Known rows, with every way that one mark hangs from another:
kipa(dori(sunas)): [-.01, .14, -.13, -.04, .14, -.05, .07, -.05, -.06, -.11, .05, .03, .14, .03, .13, .16, -.13, -.05]
mafum(dori(kipa roleb sunas)): [-.19, .17, -.03, .15, .06, -.08, .08, -.10, .01, .24, .17, .01, .28, .12, .03, .34, -.01, -.03]
kipa(dori(mafum roleb sunas(zabik))): [-.26, .06, -.08, .17, .16, .13, .21, -.07, -.20, .03, -.05, .19, .06, .03, .41, .33, -.10, -.15]
zabik(sunas(dori(kipa roleb))): [-.28, .13, -.03, .15, .13, -.13, -.13, -.14, -.21, .29, .16, -.02, .14, .19, .12, .39, -.04, -.04]
mafum(dori(kipa roleb sunas(zabik))): [-.17, .19, .01, .18, .05, -.05, .16, -.09, -.09, .19, .21, .08, .25, .11, .22, .37, .05, -.12]
dori(kipa mafum roleb sunas(zabik)): [-.27, .13, -.02, .28, .15, .04, -.01, -.08, -.16, -.05, .13, .10, .09, .10, .27, .39, -.06, -.04]
kunoreb(dori(roleb)): [-.24, .05, -.05, .08, .14, .10, .09, -.13, .01, .19, -.07, -.05, .13, .05, .13, .23, -.04, -.17]
sunas(dori(kipa roleb) zabik): [-.23, .06, .01, .15, .04, -.04, .01, -.18, -.30, .30, .15, .08, .05, .13, .39, .33, .09, -.15]
kunoreb(dori): [-.08, .13, -.10, .01, .16, .05, .02, -.14, .05, -.04, -.03, -.07, .10, .05, .11, .15, -.06, -.14]
zelot(dori(kipa sunas)): [.03, .20, -.07, .01, .17, -.12, -.18, -.04, .02, .10, .22, -.12, .21, .07, .04, .39, -.06, -.03]
zelot(dori(kipa mafum roleb)): [-.25, -.02, -.09, .20, .17, .07, -.18, -.03, -.03, .40, .01, -.05, .11, .06, .21, .44, -.04, -.04]
roleb(dori(mafum)): [-.22, .07, -.16, .09, .09, .05, -.17, -.24, .00, -.01, -.13, .08, .00, .02, .05, .17, .02, -.08]
kipa(dori(mafum sunas)): [-.07, .10, -.18, .06, .19, .04, .05, -.10, -.06, -.16, -.03, .10, .05, .03, .19, .25, -.19, -.01]
zabik(sunas): [-.09, .16, -.09, .08, .17, -.07, -.12, .01, -.03, -.10, .05, -.10, .08, .06, -.01, .12, -.11, .00]
dori(mafum sunas): [-.05, .13, -.13, .13, .19, .06, -.06, -.10, .00, -.30, -.02, .01, .02, .02, .01, .20, -.13, .07]
zelot(dori(kipa mafum roleb sunas)): [-.22, .10, -.07, .19, .22, .04, -.14, -.06, -.03, .28, .08, -.02, .18, .07, .09, .56, -.10, -.01]
zabik(sunas(dori(kipa mafum roleb))): [-.38, .10, -.08, .25, .19, -.03, -.15, -.17, -.24, .25, .07, .05, .05, .19, .18, .50, -.10, .01]
dori(kipa mafum roleb sunas): [-.28, .12, -.07, .24, .18, .02, -.10, -.10, -.05, -.03, .10, .04, .13, .11, .05, .37, -.11, .05]

Rows:
[-.22, .23, -.14, .12, .13, -.08, -.23, -.27, -.01, -.11, .11, .12, .13, .12, -.04, .37, -.06, -.01]	roleb(dori(kipa mafum sunas))
[-.18, .08, -.03, .06, .11, .05, .22, -.02, -.19, .13, .04, .12, .15, .03, .34, .22, -.04, -.20]	kipa(dori(roleb sunas(zabik)))
[-.05, .22, -.07, .22, .17, -.01, -.06, -.10, -.13, -.28, .19, .08, .06, .09, .25, .32, -.09, .02]	dori(kipa mafum sunas(zabik))
[-.26, .12, -.03, .21, .24, .21, .20, -.19, -.11, -.02, -.05, .11, .10, .06, .26, .44, -.11, -.21]	kunoreb(dori(mafum roleb sunas(zabik)))
[-.19, .26, -.09, .16, .12, -.06, -.12, -.25, -.12, -.13, .16, .20, .10, .12, .16, .38, .00, -.12]	roleb(dori(kipa mafum sunas(zabik)))
[-.20, -.08, -.09, .15, .20, .19, -.08, -.03, .00, .37, -.16, -.07, .05, -.01, .17, .36, -.03, -.08]	zelot(dori(mafum roleb))
[.01, .25, -.04, .11, .08, -.13, .13, -.10, -.05, -.06, .25, .06, .21, .11, .21, .31, .02, -.08]	mafum(dori(kipa sunas(zabik)))
[-.14, .11, .02, .13, .12, .09, .11, -.02, -.12, -.04, .05, .03, .12, .03, .15, .18, .01, -.13]	dori(roleb sunas(zabik))
[-.16, -.01, .00, .10, .07, .07, .08, -.15, -.28, .23, -.01, .06, -.01, .07, .32, .24, .10, -.19]	sunas(dori(roleb) zabik)
[-.28, -.07, -.15, .14, .13, .12, .07, -.06, -.10, .22, -.17, .08, .03, .02, .31, .20, -.10, -.08]	kipa(dori(mafum roleb))
[-.18, .06, -.08, .03, .12, .01, .13, -.03, -.08, .13, .00, .05, .17, .03, .12, .21, -.10, -.09]	kipa(dori(roleb sunas))
[.02, .24, -.09, .08, .08, -.15, .03, -.13, .05, -.02, .22, -.02, .23, .11, .01, .30, -.05, .01]	mafum(dori(kipa sunas))
[-.03, .16, -.11, .12, .24, -.03, -.21, -.09, .00, .06, .12, -.04, .13, .07, .09, .48, -.12, .03]	zelot(dori(kipa mafum sunas))
[-.30, .02, -.08, .22, .10, .02, -.12, -.22, -.21, .23, .02, .06, .00, .14, .22, .40, -.03, .01]	sunas(dori(kipa mafum roleb))
[-.24, -.08, -.09, .17, .13, .14, -.02, -.22, -.20, .18, -.13, .07, -.07, .07, .17, .31, .00, -.05]	sunas(dori(mafum roleb))
[-.24, .03, -.05, .12, .05, -.07, -.09, -.20, -.18, .30, .11, .00, .07, .15, .16, .29, .05, -.05]	sunas(dori(kipa roleb))
[-.27, .01, -.11, .12, .19, .11, .12, -.09, -.09, .07, -.09, .12, .09, .03, .20, .30, -.17, -.05]	kipa(dori(mafum roleb sunas))
[-.28, .02, -.04, .24, .10, .06, .01, -.21, -.30, .20, .05, .13, -.03, .15, .42, .43, .04, -.09]	sunas(dori(kipa mafum roleb) zabik)
[-.32, .03, -.09, .25, .13, .03, -.12, -.07, -.06, .13, .02, .00, .07, .09, .19, .24, -.06, .03]	dori(kipa mafum roleb)
